Each row was made from one small tree. The marks that hang from a mark follow it in brackets, in alphabetical order. Every link used is in the known rows. Write each row's tree.
In the rows, zero is written as 128.
Known rows:
logu{romilor}: [103 120 108  87 183 138  64 165  87 168 109 106 117  97 142 105 125 185
 143  91  94 132]
mosi{kimu}: [111 103 109  91 168 172  71 153 111 166  85 139 145  97 137  64 111 191
 148 110 123 136]
gogut{doto{dava{romilor} toten{mifu}} kimu}: [141 121 115 134 181  58 135 129  87 122 137  69  99  97 139  89  96 121
 124  77 125 142]
mifu{toten{doto{dava gogut}}}: [109  89 152 126 171 161 117 167 154 166 107 101 106 101 134  92 146 149
 111 101 148 125]
doto{dava gogut toten{mifu}}: [ 84  88 134 199 165 115 147 158 141 139 129  78  92  97 154  95 104 154
 123  68 177 137]
repu{doto{dava gogut}}: [108 115 125 158 176 136 112 156  96 136 115  89 136 110 178  74 117 149
 129  95 154 151]
vopok{romilor{dava{doto{toten}}}}: [ 96  97 133  97 180 152  90 136  61 143 117 127 146  83 136 108 144 157
 123  95 130 125]
gogut{kimu}: [127 134  97  84 178 111  83 150  97 140 104 124 112 106 142  96 104 164
 137 101  95 144]
toten{doto{dava{romilor} gogut} mifu}: [ 90 102 155 156 178 129 135 138 127 155  91  65 108 115 124  85 116 113
  89  84 152 114]
toten{doto{dava gogut} mifu}: [ 85 105 144 161 174 135 142 145 146 145 102  83  98 126 130  81 119 119
  95  84 142 111]
mifu{toten{doto}}: [100 103 140  82 170 163  95 162 137 175  97 123 117 101 123 104 161 159
 121 118 122 112]
vopok{romilor{dava{doto{gogut{kimu} toten}} logu}}: [119 101 154 111 178 148 104 126  73 132 126 119 126  76 140 103 123 121
 116  99 144 131]
dava{doto{gogut{kimu}} romilor{vopok}}: [138  98 128 115 181 125  77 123  64 171 113  69 158  71 132  80  91 145
 110 114 155 153]
romilor{dava{doto} logu vopok}: [127 137 182  66 160 190  74 107 114 170 114 114 153  75 138  85 103 137
 128 137 140  98]
gogut{doto kimu}: [146 146  82  91 177  89 105 138  82 126 122 114 107 114 140  79 107 139
 135  99  88 147]
mifu{toten{doto{dava{romilor}}}}: [115  92 160  91 174 155  97 158 132 175  92  94 122  95 123 102 151 152
 113 106 136 120]
repu{doto{dava{romilor{logu}} gogut toten{mifu}}}: [ 96 101 160 178 174 115 131 139  93 141 122  59 127  87 169  90 113 122
 121  93 189 136]
logu{romilor{dava{doto{gogut{kimu} toten}} vopok}}: [121 122 142 111 199 135  83 138 100 171 157  92 123  68 157  96  99 153
 133  96 131 125]
repu{doto{dava{romilor} gogut{kimu} toten}}: [120 109 139 170 190  92 124 148  85 134 131  66 128  88 182  89 103 129
 129  81 175 163]
dava{doto{gogut{kimu} toten} romilor}: [121  87 128 150 188 101  94 131  58 151 109  61 144  73 143 101 105 142
 126  88 167 162]
mifu{toten{doto{dava{romilor} gogut}}}: [113  86 161 122 175 157 110 163 139 175  98  87 114  92 130  94 145 144
 106 101 155 128]
gogut{doto{dava toten}}: [121 119 116 138 164 105 129 144 107 132 129  90 112 105 149  92 117 148
 143  74 133 145]
repu{doto{dava{romilor{vopok}} toten{mifu}}}: [ 96 107 148 136 176 111 115 136  89 155 131  72 146  86 160  93 115 143
 126 101 166 125]
logu{romilor{dava vopok}}: [111 141 143  67 186 160  67 148 109 187 130 115 124  78 147  97 112 173
 135 107 106 107]
doto{dava{romilor{logu}} gogut{kimu} toten{mifu}}: [120  95 161 181 175  91 141 139 121 136 124  53  86  78 148  97  81 119
 112  73 181 144]

Write each row's tree:
[ 95  91 134 121 180 152 101 137  67 144 122 121 139  81 141 103 140 150
 117  91 146 132] => vopok{romilor{dava{doto{gogut toten}}}}
[125 106 148  97 176 158  93 127  67 133 116 122 130  83 137  93 124 125
 110 107 130 129] => vopok{romilor{dava{doto{gogut{kimu}}} logu}}
[118 131 189  84 160 177  87 107 122 169 128 109 146  65 144  96 104 134
 135 126 157 100] => romilor{dava{doto{toten}} logu vopok}
[136 123 104 140 176  63 143 135 106 111 148  86  89 109 144  87  98 126
 131  76 115 139] => gogut{doto{dava toten{mifu}} kimu}
[ 93  93 149 144 170 106 116 144 106 152 106  66 116  86 136 110 110 160
 127  76 158 128] => doto{dava{romilor} toten{mifu}}
[132 103 159  73 161 158  58 111  63 179  92  75 173  69 119  93 105 146
 119 130 148 130] => dava{doto romilor{logu vopok}}
[ 72 114 129 144 174 139 130 142 134 155  97 102 102 124 123  87 128 121
  99 100 135 105] => toten{doto{gogut} mifu}
[122 134  89 123 176  67 132 133  94 122 143 104  92 106 138  92 108 129
 135  92 108 133] => gogut{doto{toten{mifu}} kimu}
[ 97 112 146 120 189 147  89 135 104 178 151  88 124  70 149  94 110 157
 126 102 138 106] => logu{romilor{dava{doto{gogut toten{mifu}}} vopok}}
[125 127 160  61 157 157  69 128  94 189  88  96 143  70 121  96 102 151
 123 127 144 126] => dava{romilor{logu vopok}}
[134  94 171 114 176 147 113 154 142 165 103  85 103  88 130  94 131 124
 105 106 151 130] => mifu{toten{doto{dava{romilor{logu}} gogut{kimu}}}}
[117  86 151 151 175 108 104 116  67 146 108  54 130  71 133  99 100 117
 116 103 173 139] => dava{doto{gogut{kimu} toten{mifu}} romilor{logu}}
[109 127 178 101 167 168  87 118 102 145 101 107 138  83 149 104 119 136
 143 109 144 107] => romilor{dava{doto{toten}} logu}
[106 122 188 123 160 174 109 107 131 167 135  99 132  66 144  87  98 122
 120 126 175  95] => romilor{dava{doto{gogut toten{mifu}}} logu vopok}
[114 113 127 177 186  97 131 153 103 124 143  83 118 100 188  87 104 134
 135  80 165 159] => repu{doto{dava gogut{kimu} toten}}
[118 133 171  81 166 181  73 119  95 147  87 110 143  91 144  92 119 139
 135 119 126 105] => romilor{dava{doto} logu}
[111  95 152  96 170 159 103 163 147 167 102 109 114 103 128 100 152 156
 119 105 128 117] => mifu{toten{doto{dava}}}
[117 118 164  96 178 144 103 136 125 172  92  84 134 105 125  93 114 129
 108  89 135 126] => toten{doto{dava{romilor{vopok}}}}
[113  92 141 187 182  81 141 146 115 138 128  55  91  83 150  97  85 134
 112  67 175 150] => doto{dava{romilor} gogut{kimu} toten{mifu}}
[130 130 184 112 169 161 102 110 128 160 141 102 131  62 152  88  87 117
 125 121 169 114] => romilor{dava{doto{gogut{kimu} toten}} logu vopok}
[126 121 118 153 184 113 114 154  93 125 125  88 126 110 182  74 104 139
 127  93 142 157] => repu{doto{dava gogut{kimu}}}
